What can hang from each mark:
lamote: gigep gukazip rureg ruvivel
lirug: gigep
popez: rureg
dalize: dosu kude
ruvivel: lamote
gigep: lamote
gukazip: kude lamote
fozut: ruvivel
dosu: dalize
rureg: lamote
kude: gukazip

Each row was made from one small tree. The marks that hang from a mark follow it in brackets, in alphabetical order. Every link used is in the known rows. Write each row's tree.
(in the rows, 128 means zero)
Known rows:
ruvivel[lamote[gukazip[kude]]]: [120 145 119 152 108 111 132 113 103  74 165 133 151 133 160 125 139 123
 171 162  90]
dosu[dalize[kude[gukazip[lamote[ruvivel]]]]]: [158 108 114 177 121  89 102 146  73 108 124 201 137  60 198 143 127 157
 125 137  93]
kude[gukazip]: [127 144 141 119 136 125 116 130 117  91 144 159 140 122 158 112 132 137
 143 177 121]
lirug[gigep[lamote[rureg ruvivel]]]: [143 148 138 159 125 114 129 134 121 134 163 181 135  98 162  85 132 148
 189 154  91]
ruvivel[lamote[gigep gukazip[kude] rureg]]: [130 133 112 166 104 100 114 132  98  62 142 142 154 154 167 117 142 130
 194 170  60]
dosu[dalize[kude[gukazip[lamote]]]]: [159 106 134 162 123  94 112 142 102 117 119 183 145  78 195 137 119 141
 122 157 104]
rureg[lamote[gigep]]: [110 113 105 133 123  40 131 125 139  82 107 150 143 134 129 122 104 121
 145 149 108]
dosu[dalize[kude[gukazip[lamote[gigep]]]]]: [149  94 121 166 121  60 101 158  97  92  85 183 134 104 210 139  93 139
 129 168  97]
rureg[lamote[gigep gukazip[kude] ruvivel]]: [108 125  69 186 111  58  98 142  82  36 138 154 144 152 170 135 112 118
 155 135  76]
fozut[ruvivel[lamote[gigep gukazip[kude] rureg]]]: [146 131  94 183 102 110 103 126  86  75 133 154 141 126 167 118 120 131
 193 174  58]
popez[rureg[lamote]]: [119 123  93 114 113  72 171 120 126 116 138 165 158 124 117 121 150 112
 156 145 121]
kude[gukazip[lamote[gigep ruvivel]]]: [135 122  87 164 119  84 111 153  68  67 120 180 140 110 184 130 102 174
 135 155  92]
dalize[dosu kude[gukazip[lamote]]]: [138 101 121 131 108  81 123 128 123 127 132 175 159  87 166 103 121 130
 101 167 107]
gigep[lamote[gukazip]]: [119 154 148 162 126 132 121 120 121 122 173 144 165 134 165  91 122 138
 165 179 114]
lamote[gigep gukazip[kude] rureg ruvivel]: [124 151 111 179 110 108  89 159  71  58 146 166 141 155 166 117 147 124
 188 144  61]
gigep[lamote[gukazip[kude] rureg ruvivel]]: [140 154 125 195 104 156 112 134  79 104 199 171 164 123 178  89 154 134
 194 144  83]
dosu[dalize[kude[gukazip]]]: [139 118 159 141 137  91  94 139 108 109 115 177 125 100 187 129 128 121
 141 169 115]
rureg[lamote[gigep ruvivel]]: [112 120  85 148 123  38 119 127 108  75 114 164 134 119 132 128 109 139
 149 123  98]
lirug[gigep]: [120 149 148 110 137  77 132 139 154 110 132 154 119 123 138 116 117 116
 155 170 108]
dalize[kude]: [118 133 166 115 130  94 120 118 150 127 132 157 122  92 144 112 109 103
 141 131 114]
popez[rureg[lamote[gigep]]]: [112 114  82 118 110  40 158 137 121  92 103 164 149 148 133 128 125 112
 162 156 112]
dosu[dalize[kude]]: [137 128 171 132 131  67 111 129 129 134 109 174 122  92 148 130 130 109
 154 143 113]
gukazip[kude lamote]: [138 132 118 140  99 108 151 140 115 100 157 163 149 110 145 123 129 118
 143 128 108]
fozut[ruvivel[lamote[rureg]]]: [157 139 122 141 117 126 133  95 117 134 138 165 140  72 116 108 143 151
 177 151  91]

Which tree is each row?
[106 119  89 172 110  60 108 140 115  43 137 137 151 169 164 129 109 100
 154 159  90]	rureg[lamote[gigep gukazip[kude]]]
[147 133  99 162 111  84 125 148  89 101 120 184 151 103 136 119 134 166
 164 119  71]	gukazip[lamote[gigep rureg ruvivel]]
[116 162 117 161 117 115 101 139  78  73 171 158 138 135 161 125 143 122
 164 137  86]	lamote[gukazip[kude] ruvivel]
[137 150 148 169 126 129 112 136 141 123 167 150 156 134 180  79 133 135
 183 198  86]	lirug[gigep[lamote[gukazip rureg]]]
[124 153 116 169 124  96  85 147  83  80 126 163 147 146 143 116 147 151
 179 153  62]	lamote[gigep gukazip rureg ruvivel]
[151  99 102 182 120  57  89 162  67  86  92 197 126  85 213 147 100 156
 135 146  80]	dosu[dalize[kude[gukazip[lamote[gigep ruvivel]]]]]
[158 132 103 168 116 145 116 142  76 100 161 187 162  88 159 115 154 177
 145 140  85]	kude[gukazip[lamote[rureg ruvivel]]]
[155 100 124 141 104 107 121 128 121 137 137 182 169  82 158  93 149 135
 115 163  90]	dalize[dosu kude[gukazip[lamote[rureg]]]]
[141 150 145 176 107 163 120 132 108 109 194 157 171 140 176  81 152 118
 191 167  95]	gigep[lamote[gukazip[kude] rureg]]
[133 161 122 174 115 138  97 140  77  80 177 168 149 132 151 115 170 125
 180 134  69]	lamote[gukazip[kude] rureg ruvivel]
[139 161 136 185 121 151 107 122  89 126 181 168 170 113 159  86 155 159
 184 152  84]	gigep[lamote[gukazip rureg ruvivel]]
[111 132  88 142 115  84 149 124 112 100 146 149 173 144 134 125 155 118
 152 165 106]	popez[rureg[lamote[gukazip]]]
[151 122  87 170 113 108 106 154  71  75 129 185 151 109 174 118 130 176
 152 149  73]	kude[gukazip[lamote[gigep rureg ruvivel]]]
[123 153 138 170 111 140 123 129 109 100 186 147 159 143 185  98 121 114
 172 172 111]	gigep[lamote[gukazip[kude]]]
[141 135  97 155 119 120 122 138  80  89 153 179 149  88 169 127 128 172
 128 147 102]	kude[gukazip[lamote[ruvivel]]]
[157 126 119 148 118 147 126 136 108 103 155 171 167  98 157 108 149 161
 142 164  94]	kude[gukazip[lamote[rureg]]]
[121 157 123 184 106 132 113 132  80  91 191 165 152 128 189 101 128 129
 177 148 100]	gigep[lamote[gukazip[kude] ruvivel]]
[107 119  66 157 101  57 140 151  95  52 128 152 160 181 167 131 130  90
 170 167  92]	popez[rureg[lamote[gigep gukazip[kude]]]]
[120 152 146 161 130 108 117 134 141 115 160 142 148 137 186  93 105 134
 164 200 102]	lirug[gigep[lamote[gukazip]]]
[140 154 151 171 120 153 117 119 119 133 177 152 177 128 156  81 151 144
 180 175  96]	gigep[lamote[gukazip rureg]]
[112 134 109 158 108  77 119 130  99  52 132 132 141 154 176 128 116 122
 178 171  80]	ruvivel[lamote[gigep gukazip[kude]]]
[115 137  82 181 113  87 110 125  88  60 170 155 152 125 155 132 137 119
 149 127  88]	rureg[lamote[gukazip[kude] ruvivel]]
[159 137 106 167  96 127 138 143  84 103 169 184 151  87 139 118 160 138
 165 101  81]	gukazip[kude lamote[rureg ruvivel]]
[158 108 105 158 102  95 109 131  89 130 143 196 160  66 160  98 152 149
 120 143  77]	dalize[dosu kude[gukazip[lamote[rureg ruvivel]]]]
[104 129  79 176 125  47  96 131  94  58 124 152 150 141 153 133 112 144
 145 144  79]	rureg[lamote[gigep gukazip ruvivel]]
[131 147 125 144 125  85 108 142  94  93 119 175 133 123 130 113 141 147
 179 132  81]	lamote[gigep rureg ruvivel]
[155 141 110 157 110 118 133 133  94 126 155 182 160  79 123 115 159 167
 156 109  82]	gukazip[lamote[rureg ruvivel]]
[122 117 146 110 122  80 109 123 127 121 130 169 139 107 159  97 129 110
 118 175 115]	dalize[dosu kude[gukazip]]
[107 146 126 153 118  86 104 154 102  58 130 143 136 174 171 124 113 104
 166 170  90]	lamote[gigep gukazip[kude]]
[116 130 100 166 112  94 120 126 120  69 166 142 161 140 149 125 137 101
 146 149 100]	rureg[lamote[gukazip[kude]]]
